In the rows, 128 means zero.
Known rows, with every step that occurs
gima/pofufi/tufi/fase/rulek: [104 144 119  68 102 116 101 176 130 164  95 143  81  72 104 135 128  92
 192]
gima/pofufi: [127 121  96  55 140  97 121 143  58 129 156 150 127 100 186 127  98 124
 140]
fase/gima/rulek: [150 139 145 182 165 108  56 109  74 137  97 133  86 118 112 164 148 107
 133]
pofufi/rulek/tufi/fase/gima: [129 126 154 213 157 179 141 146 157 146 114 104  79 100  82 150 158 116
 118]
vibag/rulek: [143 119 111 117 133  87  82  47 157 141 121 183 146 164 176 105 123 113
 125]
pofufi/rulek: [ 99 119 151 139 124 111 108  94 143 128 174 143 112 119 199 134 169  99
 129]
pofufi/tufi: [139 125 133  94  69 102 136  83 140 100 154 139 134 126 189 103 141 115
 116]
rulek/tufi/fase: [154 142 129 108 115 144 171 113 129 144 135  97 110 153 137 125 141 145
  95]
fase/rulek/pofufi: [ 85 126 123 127 139 117  52 191 184 137 173 141 127 125 142 143 146 140
 125]
rulek/tufi/fase/vibag: [161 148 135 147 129 182 199  84 129 107 131  80 146 145 114 117 124 140
 109]
gima/rulek/tufi: [153 140 124 111 133 112 111  66 104 140 113  92 101 146 148 126 122 142
 108]
tufi/fase: [138 147 142 107 112 112 141 129  93 144 141 140 111 152 153 141 169 121
 116]
vibag/rulek/pofufi: [106 101  98 110 133  92  90 149 170 127 136 180 187 171 141 105  98 156
 115]
fase/tufi: [141 122 134 102 112  89 138  81 110  82 163 145 157 103 185 126 118 126
 111]
rulek/pofufi: [102 111 114 102 122 111 121 192 127 109 188 141 168 147 167 127 126 162
  97]
gima/rulek/tufi/fase/vibag: [158 163 142 153 139 161 168  77  93 129  81  65 121 149  76 135 122 135
 136]
rulek/pofufi/tufi/fase/vibag: [109 127 138 131  81 161 195 191 140  75 140 118 199 133  84 114 121 147
 134]

Rows
[117  97 108 159 183 161 125 159 128 131 130 115  94  47 114 132  90 116
 144]
fase/gima/pofufi/rulek/tufi
[151 155 155 186 160 118  81 148  55 161  74 132  71 128  64 180 167 108
 146]
tufi/fase/gima/rulek
[147 127 120 156 144 121 111  18 159 102 117 166 177 157 152  95 105 106
 139]
fase/vibag/rulek
[104 125 125 107 134  89  87 178  88 129 142 129 147 152 128 146 127 158
 122]
gima/rulek/pofufi
[156 114  82 137 184 149 126 156 122 169  50 148 113 104  47 117  61 129
 149]
vibag/rulek/tufi/fase/gima/pofufi
[101 103 123  89  72 111 140 180 152  86 170 142 178 130 154 105 117 156
 107]
rulek/pofufi/tufi
[130 132 119  85 100 146 198 150  74  96 109 128 158  86 103 113  93 105
 180]
gima/pofufi/tufi/fase/vibag
[117 131 151 141 121 152 164 116 164 152 134  98  96 132 135 133 159 124
 120]
pofufi/rulek/tufi/fase
[ 86 109 120  94 146 104 117 152  96 139 159 151 113  78 184 132 118 102
 170]
gima/pofufi/rulek
[101 119 132  89  67 120 165 218 134 110 143 135 162 143 110 121 136 155
 119]
rulek/pofufi/tufi/fase
[154 142 147 179 148 136 115 157  95 138 119 143  95 124 102 161 168 112
 115]
tufi/fase/gima
[167 135 129 181 165 139  91  94 106 135  89  96  81 117  95 145 121 133
 108]
fase/gima/rulek/tufi
[113 121 116 151 140 142 143 158 154 115 107 158 210 172  71 113 101 146
 143]
tufi/fase/vibag/rulek/pofufi
[123 138 158 180 135 191 193  86 163 114 130  78 130 120 110 123 141 117
 134]
pofufi/rulek/tufi/fase/vibag
[106 107 114  98  81 104 135 176 181 129  93 177 184 165  82  98 109 145
 137]
vibag/rulek/pofufi/tufi/fase
[136 143 122 132 138 139  75  76 197 151 144 102  78 120 161 124 141 123
 111]
fase/rulek/tufi
[153 154 135 111 125 123 141 105  90 164  85  85  90 161 100 143 139 140
 122]
gima/rulek/tufi/fase
[119 116 140 141 126 142 141  74 177 128 164 102 110 119 182 116 140 125
 107]
pofufi/rulek/tufi
